In the rows, 128 means zero.
Known rows, with every step that occurs
X/A: [119 155 124 134 161 127 164 118 156 140 136 167 130 141 123 138 135 125
 134 171 160 139 113 108 162]
Q/K/W/U/T: [131 170 144 168 184 150 168 126 149  95 159 158 155 114 142 168  95 153
  97 179 178 162  89 117 138]
X/K/W/F: [121 157 135 135 165 144 148 111 157 117 130 161 164 119 134 155 109 113
 109 167 151 148 111 122 154]
X/A/T: [140 177 139 137 178 116 175 129 164 127 145 175 130 141 120 130 136 127
 127 185 167 149 118  90 165]
F/T/U/W/K/X/A: [155 166 116 136 192 111 186 146 153 119 174 208 124 134 170 184 117 137
 115 179 195 167  83 121 166]
W/U: [ 99 152 130 143 176 111 159 120 153 118 140 154 135 124 136 151  96 140
 125 161 172 125  94 116 143]
R/H/W/K: [ 95 176 139 153 113 109 125 123 141 123 144  95 111 122 119 151 117 144
 145 159 143  97 113 138 160]
A/T/U: [135 181 145 142 194 110 188 118 155  98 150 155 107 123 128 128 112 156
 113 183 173 145 104  96 159]
A/X/K: [131 143 151 140 156 138 155 113 174 155 125 159 150 146 123 135 145 121
 122 185 142 160 117 118 153]
X/A/T/U/W: [166 177 135 131 198 120 192 132 163 103 161 199 105 115 138 150 123 154
 103 193 186 166  99  84 180]
Q/K/W: [124 159 117 157 143 166 171 120 136 128 152 119 157 124 133 149 123 122
 118 171 147 152 108 122 147]
W/K/X/A: [123 157 113 139 149 123 157 148 139 154 145 165 149 149 132 149 150 100
 147 172 160 155 118 114 153]
F/T/U: [123 161 135 146 201 106 189 102 162 104 154 165 105 134 151 154  92 165
 110 169 182 128  81 129 151]
W/H: [122 145 120 126 163 125 153 111 162 128 144 117 121 146 114 143 106 131
 141 143 160 121 112 111 165]
K/W/F/T/U: [135 177 140 147 210 117 179 109 158  75 162 176 130 120 157 181  73 149
  99 170 192 146  80 117 155]
K/X/A/T/U/W: [166 172 123 122 180 130 207 140 151 112 167 222 116 122 146 147 139 138
 104 194 188 171 104  84 172]
A/X/K/Q: [142 138 155 148 116 141 164 126 176 148 119 150 178 141 144 140 157 107
 127 191 142 164 110 131 150]
Q/K/X/A/T: [152 174 124 138 144 143 198 147 158 140 162 194 164 147 145 140 166 113
 126 187 164 174 124 101 146]
F/W/K: [109 161 140 136 159 115 137 143 160 126 154 108 134 130 147 157 113 116
 139 164 160 121 114 126 162]
U/T: [123 154 133 136 184 125 165 102 156 111 135 152 113 129 119 133 114 148
 112 170 170 122 103 103 160]
T/U: [115 155 128 141 178 123 176 108 148 112 142 144 105 122 134 138 110 152
 118 168 167 136  97 116 154]
W/U/T: [114 159 144 147 201 111 160 113 161  97 140 172 123 120 133 153  91 159
 109 170 187 128  88 108 147]
H/W/K/X/A/T: [137 184 150 152 152  96 165 163 151 133 162 162 140 139 130 145 151 107
 143 184 160 147 123 110 158]
T/U/W/K: [135 163 116 142 182 117 161 133 140 106 155 133 106 107 144 165 104 148
 118 172 172 148  89 111 172]
F/T/U/W/K/X: [143 161 112 133 190 111 186 138 145 108 172 173 117 125 170 176 101 141
 110 174 191 145  77 124 162]
K/X: [110 142 107 123 143 137 174 116 136 141 139 157 137 140 130 131 135 111
 131 161 159 122 113 114 148]

Rows
[128 174 140 137 213  96 181 106 172  78 155 186 116 124 166 176  84 159
 109 165 195 134  79 120 155]  W/F/T/U
[122 144 139 116 161 127 147 125 178 122 157 116 125 141 135 156 101 128
 137 144 169 109 120 119 169]  F/W/H
[178 176 121 132 166 149 215 148 156 115 178 216 137 120 163 159 152 140
 102 197 183 193 106  96 162]  Q/K/X/A/T/U/W
[152 187 133 141 197 106 173 144 148  91 164 142 106 106 140 154 106 150
 111 189 177 159  94  93 175]  A/T/U/W/K
[139 162 120 116 195 106 167 112 171  87 153 188 130 119 168 185  87 136
 107 160 194 114  80 111 173]  U/W/F/T
[160 179 116 127 164 120 169 165 145 131 163 188 145 131 137 154 146 104
 126 190 174 167 114  87 174]  U/W/K/X/A/T
[143 194 160 159 170  93 179 161 150 116 170 173 119 127 139 151 143 133
 132 190 171 164 114 111 155]  H/W/K/X/A/T/U
[172 184 126 112 190 121 197 145 160  87 167 246 129 112 160 168 130 135
 102 191 203 175 103  78 173]  K/X/A/T/U/W/F
[141 154 124 131 203 114 192 108 161  95 163 178  99 117 164 168  86 164
  97 172 192 129  72 118 170]  F/T/U/W
[119 147 105 135 127 154 184 127 141 145 151 148 160 140 148 142 149 113
 129 164 153 145 114 126 137]  Q/K/X
[134 151 114 127 176 132 181 111 146 104 151 158  98 107 144 153 106 155
 105 171 175 138  89 108 171]  T/U/W
[119 166 133 129 195  99 165 108 173  96 146 175 138 137 157 168  93 134
 119 159 186 114  89 119 156]  W/F/T
[102 157 131 146 132 106 152 142 134 136 151 118 136 130 134 147 134 111
 145 162 149 116 113 135 150]  H/W/K/X
[147 146 115 120 184 128 172 114 161 103 159 140  97 119 132 162  92 159
 116 152 178 139  94 108 180]  T/U/W/H
[140 158 115 149 147 164 162 124 151 124 162 101 155 136 122 161 111 124
 128 153 153 155 114 120 155]  Q/K/W/H
[128 151 118 137 161 146 153 113 148 122 149 106 133 139 105 148  96 121
 131 151 158 133 113 107 166]  K/W/H
[129 141 128 139 156 154 148 110 162 141 141 123 148 143 108 144 105 120
 122 154 143 145 119 127 160]  X/K/W/H
[138 164 119 119 190 121 172 114 154  79 150 179 111  94 157 173  97 151
 102 167 189 140  88 101 174]  T/U/W/F
[129 157 110 112 171 124 157 117 155  96 141 169 130 107 149 168 106 127
 113 161 177 121  99 101 178]  U/W/F
[151 173 132 129 193 120 193 123 155  91 159 166  99 106 140 142 106 159
  98 187 181 146  94  88 176]  A/T/U/W
[155 151 123 124 207 113 182 109 176  94 173 159  96 131 151 179  74 169
 109 153 195 130  76 118 177]  F/T/U/W/H
